Known rows, with every step that occurs
kenimut/nesep/rapa: -.25	.26	-.17	-.08	.24	-.08	-.03	-.10	.20	-.12	.06	-.06	.21	-.03	.11	.29	.00	.03	-.08	-.06	-.07	.01	-.03	-.08	.00	-.08
nesep/kenimut: -.01	-.08	.02	-.04	-.45	-.21	-.11	-.10	.17	-.53	-.08	.05	.09	-.14	.23	-.07	-.11	-.18	.08	.00	-.16	.19	-.01	-.07	.04	.06
rapa/felotim: -.02	-.11	.27	.02	.18	.25	-.06	.01	-.07	-.06	.10	-.18	.04	.02	.08	-.30	-.03	-.04	-.03	.10	-.27	.14	.02	-.26	.15	-.11
podub/gofig/pupab/rapa/divove/kenimut/nesep: -.04	.19	-.04	-.01	.05	.46	.18	-.06	.20	-.03	-.10	.11	-.11	-.05	-.01	-.47	-.01	.02	.06	.17	.00	.24	.09	-.20	.29	-.08
podub/gofig: -.16	.37	.24	.02	-.23	.19	.10	-.04	-.04	-.31	-.12	-.41	.01	-.43	.08	-.27	.11	-.02	.10	.16	-.16	.25	-.09	.04	.20	-.09
divove/vumel: -.17	.11	.19	.07	-.16	-.14	-.06	-.07	.10	.11	.19	-.25	-.06	-.10	.06	.20	.30	-.04	-.07	.17	.03	.04	-.07	-.13	.07	-.04
felotim/rapa/divove/vedi/nesep/rozot/pupab: .05	.08	.12	-.02	.18	-.06	.04	.14	-.07	.19	-.09	.10	-.01	.41	-.09	-.25	-.02	-.09	.12	.04	.13	-.09	.12	.21	-.10	.11
divove/vedi: -.08	.10	.18	.08	-.21	.21	.08	-.07	-.04	.14	.02	-.03	-.07	-.02	-.02	.26	.25	-.02	.00	.24	.07	-.08	-.05	.07	.00	.01
kenimut/nesep/vedi/divove/vumel: -.07	.02	-.19	-.01	-.01	-.05	.06	.01	.06	.13	.16	-.31	.11	.05	.09	.59	.28	-.03	-.03	-.10	.10	-.10	-.03	.04	-.09	-.03
rozot/pupab/rapa/nesep: -.13	.18	-.26	-.01	-.04	.03	.01	-.02	.01	.11	.22	.26	.04	-.21	-.10	-.03	-.22	.14	-.01	.06	.10	.13	-.05	.07	-.08	.01
nesep/rapa/pupab: .07	-.14	.02	-.04	.41	-.25	-.16	.04	.03	-.16	-.14	.06	.09	-.30	.04	.16	-.09	.02	.00	-.05	-.14	.04	-.02	-.05	.28	-.03
rozot/pupab/rapa: -.29	.27	-.12	-.07	-.10	-.18	-.13	-.03	.02	-.20	.20	.24	-.08	-.05	-.09	.20	-.32	.10	.01	.07	.02	.08	.03	.10	-.29	-.07
rozot/nesep/vedi/divove/rapa: .03	-.23	-.26	-.02	-.12	.07	.08	-.02	-.20	.22	.08	-.16	.01	.09	-.03	.25	.15	.02	-.03	-.20	.09	-.10	.00	.21	-.22	.10
gofig/felotim/rapa/nesep/vedi: .19	.08	-.02	.06	-.20	-.12	.09	.04	-.11	-.18	.10	.04	-.11	-.16	-.14	-.08	-.12	.04	-.02	-.22	.10	-.08	-.13	-.02	-.05	-.04
gofig/felotim: -.34	.17	.27	.05	-.57	-.21	-.16	-.12	-.01	-.48	-.08	-.17	-.17	-.15	-.12	-.23	-.07	-.12	-.05	.06	-.18	-.07	-.14	-.14	-.02	-.10
gofig/felotim/rapa/nesep/vedi/divove/vumel: .04	.04	-.08	.08	-.05	-.27	-.01	.02	-.13	.11	.22	-.33	-.21	-.03	-.15	.75	.16	.05	-.06	-.17	.17	-.20	-.13	-.04	-.18	-.02
kenimut/nesep/rozot: -.22	.03	-.01	.00	.10	-.03	.03	.02	.08	-.14	-.23	.00	.38	.19	.16	-.51	.08	-.29	-.06	.12	-.03	.05	.06	.06	.12	.03
rozot/nesep/vedi/divove/kenimut: .37	-.03	-.05	-.02	-.53	.10	.14	.01	-.07	.10	-.14	.02	-.10	-.10	.24	.56	-.02	-.06	.10	-.10	-.03	-.08	.07	.22	.03	.02
nesep/vedi/divove: .11	-.12	-.16	-.06	-.19	-.05	-.04	.06	-.12	-.29	-.14	-.24	.09	.03	.05	.61	.01	-.04	.05	-.24	-.06	-.14	-.03	.27	-.22	-.01
gofig/pupab/rapa/divove/vedi/nesep: -.01	.00	.08	.02	-.09	.47	.03	-.03	.13	.24	-.05	.19	-.18	.47	-.22	-.28	.14	.07	-.01	.10	.26	-.17	.08	-.13	-.06	.09
rapa/divove: .01	-.12	.24	.02	-.20	-.07	-.11	.08	.03	-.22	-.12	-.08	-.03	-.05	-.13	-.43	.08	.02	.06	.07	-.18	.08	-.05	-.01	.09	-.02
pupab/rapa/nesep: -.10	.08	-.21	.05	-.09	.05	-.02	-.07	.04	.07	.18	.21	.02	-.24	-.10	-.06	-.11	.14	-.10	.09	.11	.09	-.09	-.04	-.06	.01
kenimut/nesep/rozot/pupab/rapa: -.35	.22	-.21	-.08	.09	-.21	-.05	.04	.04	-.17	.06	.31	.16	.18	-.04	-.08	-.31	-.02	-.02	.07	.07	.06	.10	.12	-.24	-.03
nesep/rapa/divove/kenimut: .31	-.15	.30	.03	-.26	-.19	-.07	.04	.08	.02	-.20	.02	-.25	-.11	.07	.10	.03	.10	.05	.06	-.17	-.02	-.05	-.10	.11	-.06
divove/vedi/nesep: -.04	.12	.07	.05	-.14	.39	.12	-.15	.16	.38	.04	.01	.00	.19	.06	-.15	.22	-.03	-.01	.14	.20	-.12	.05	.00	-.01	.09
felotim/rapa/nesep/vedi/divove: .25	-.07	-.31	.00	.13	-.01	.05	.05	-.19	-.05	.01	-.16	-.01	-.05	-.06	.67	-.02	.04	.02	-.28	.09	-.10	-.05	.25	-.20	.04
divove/rapa/pupab: .02	-.39	-.02	.07	.50	-.04	-.06	-.05	-.04	.18	-.01	.05	.00	-.28	-.05	-.46	.07	-.03	-.04	.07	-.02	.16	.00	-.05	.29	.07
vedi/nesep/rozot: -.02	-.07	.17	.02	-.11	-.05	-.06	.03	.09	-.02	-.30	-.02	.24	.34	.15	-.56	.08	-.25	-.05	.06	.05	-.10	.07	.05	.03	.12

Rows
.15	-.03	.02	.08	.73	-.14	-.07	-.04	-.06	-.07	.04	.12	-.14	-.34	-.08	-.02	-.15	-.05	.00	.04	.00	.19	.06	-.04	.29	.01 | felotim/rapa/pupab
-.13	-.08	.13	-.04	.24	-.02	-.12	.15	-.16	-.11	.12	.12	.03	.25	-.02	-.20	-.31	.02	-.03	.07	-.15	.06	.09	-.16	-.13	-.10 | nesep/rozot/pupab/rapa/felotim
.25	-.15	.18	.01	-.27	-.14	-.04	.11	.10	.17	-.19	.32	-.22	.17	.03	-.37	-.18	.04	.08	.10	.01	-.03	.11	-.01	-.04	.03 | vedi/nesep/rozot/pupab/rapa/divove/kenimut
.06	-.07	-.02	-.02	-.42	.11	.05	-.15	.26	-.06	-.04	.14	.07	.12	.24	-.14	.02	-.14	.09	.02	.09	.02	.06	-.08	-.01	.16 | divove/vedi/nesep/kenimut
.04	.06	.17	-.01	-.35	.09	.11	.09	-.09	.21	-.01	.06	-.06	.11	-.14	.29	.21	.14	.04	.08	.05	-.19	-.03	.05	.00	.03 | rozot/nesep/rapa/divove/vedi
-.05	.09	.01	-.01	-.12	.26	.08	-.01	.13	.38	.09	.21	-.08	.29	-.13	-.24	.02	.13	.07	.09	.21	-.14	.09	.03	-.18	.08 | rozot/pupab/rapa/divove/vedi/nesep
.30	.04	-.09	.05	.00	-.01	.12	.05	-.08	-.03	.11	.07	-.01	-.14	-.04	.01	-.05	.06	.00	-.20	.14	.00	-.08	.06	-.01	.00 | felotim/rapa/nesep/vedi
.12	-.12	-.03	-.02	.42	.01	-.04	.00	.10	.22	-.10	.13	.08	-.10	.06	.10	.02	.05	.00	-.03	.06	-.10	.04	-.07	.24	.05 | divove/vedi/nesep/rapa/pupab
-.12	.05	.20	-.01	.24	.46	-.07	.05	-.14	-.30	.07	-.08	-.17	.14	-.14	-.23	-.15	.07	-.04	.10	-.13	.17	.05	-.39	.09	-.16 | podub/gofig/pupab/rapa/felotim
-.06	.15	-.16	-.04	.06	.14	.14	-.06	.24	.17	.08	.29	-.01	-.05	.07	-.35	-.15	.04	.08	.13	-.03	.19	.12	-.05	.10	-.06 | rozot/pupab/rapa/divove/kenimut/nesep
.00	-.09	.23	-.04	.31	.01	-.13	.05	-.07	-.10	.09	-.20	.03	.08	.09	.14	-.07	.08	-.06	-.04	-.28	.00	-.02	-.31	.03	-.14 | nesep/rapa/felotim
-.04	-.11	-.02	.06	-.10	-.20	-.07	.11	-.08	-.06	-.16	.18	.18	.09	-.03	-.30	-.07	-.06	-.12	.10	.11	-.04	-.05	.05	-.05	.07 | pupab/rapa/nesep/rozot
.04	.11	.01	-.04	.29	-.14	.08	.11	.00	.06	-.10	.16	.02	.18	.03	-.32	-.14	-.15	.11	.07	-.02	.11	.14	.16	.08	.02 | felotim/rapa/divove/kenimut/nesep/rozot/pupab
.02	-.10	.21	-.04	-.09	-.29	-.19	.11	.04	-.26	-.12	-.12	-.03	.01	-.13	.02	.05	.14	.02	-.07	-.19	-.06	-.10	-.07	-.03	-.05 | nesep/rapa/divove
.03	-.35	-.19	.02	.07	-.04	-.03	-.03	-.17	.11	.02	-.26	-.05	.09	-.06	.27	.19	.04	-.05	-.19	.05	-.11	-.07	.16	-.30	.06 | nesep/vedi/divove/rapa
-.06	.05	.01	-.05	-.06	-.10	.00	.13	-.09	-.03	-.13	.06	.24	.04	.05	-.30	-.05	-.16	.08	.07	-.04	.08	.00	.26	.09	.07 | rapa/nesep/rozot/pupab
.06	.02	-.06	-.08	.16	-.12	-.02	.05	-.01	-.02	-.06	.19	.17	-.30	.08	.11	-.13	.00	.02	-.08	-.08	.05	.06	.02	.37	.02 | rozot/nesep/rapa/pupab
.10	-.34	-.06	-.02	.19	.32	.10	.06	-.28	.30	.19	-.20	.04	.21	.02	-.07	.04	.04	-.03	-.16	-.09	-.03	.07	-.09	-.06	.01 | rozot/nesep/vedi/divove/rapa/felotim
.20	-.24	-.11	.04	-.19	.08	.12	.05	-.06	.17	.08	.03	.11	-.10	-.02	-.35	.12	.07	-.04	-.17	.11	-.02	-.13	.06	.00	.05 | divove/rapa/nesep/vedi
-.11	.32	-.02	-.11	-.34	-.11	.00	-.03	.00	-.08	.06	.02	.12	-.06	.11	.46	-.04	.05	-.03	-.09	-.05	-.06	.00	.04	.03	-.01 | rozot/nesep/rapa
.17	.05	-.08	-.02	-.23	.16	.22	-.01	.18	-.03	-.05	.13	.15	-.07	.25	-.21	-.02	-.08	.05	-.10	-.01	.05	.04	.03	.12	-.08 | divove/kenimut/nesep/vedi
.11	.02	.23	.11	.11	.06	.07	.03	-.13	.18	.07	.01	-.31	.08	-.26	.18	.19	.10	.03	.17	.12	-.08	-.03	.01	-.06	.02 | felotim/rapa/divove/vedi
-.07	.16	.00	-.07	.03	-.10	-.11	-.09	.20	.01	-.01	-.09	.07	.11	.11	.21	.01	.07	-.06	-.12	.00	-.14	-.02	-.08	-.11	.00 | vedi/nesep/rapa
-.03	.14	-.23	-.07	.22	-.06	.02	-.11	.16	.07	-.04	-.10	.06	-.04	.20	.70	.00	.04	-.03	-.08	-.07	-.04	.00	-.02	-.04	-.06 | vedi/divove/kenimut/nesep/rapa
.05	-.46	-.19	.04	.61	-.04	-.09	-.03	-.13	.19	-.07	-.09	-.01	-.22	-.07	-.01	.08	-.03	-.01	-.02	-.03	.08	.01	.07	.16	.09 | vedi/divove/rapa/pupab
-.17	.32	.17	.11	.06	-.30	-.12	-.17	-.11	-.35	.14	-.12	-.44	-.11	-.24	.15	-.17	-.05	-.08	.02	.01	-.01	-.07	-.15	-.14	-.09 | gofig/felotim/rapa
-.06	-.28	-.36	.00	.25	.09	.07	-.07	-.08	.20	.07	-.22	.06	.12	-.03	.14	.18	.01	-.05	-.18	.08	-.06	-.02	.14	-.25	.06 | kenimut/nesep/vedi/divove/rapa
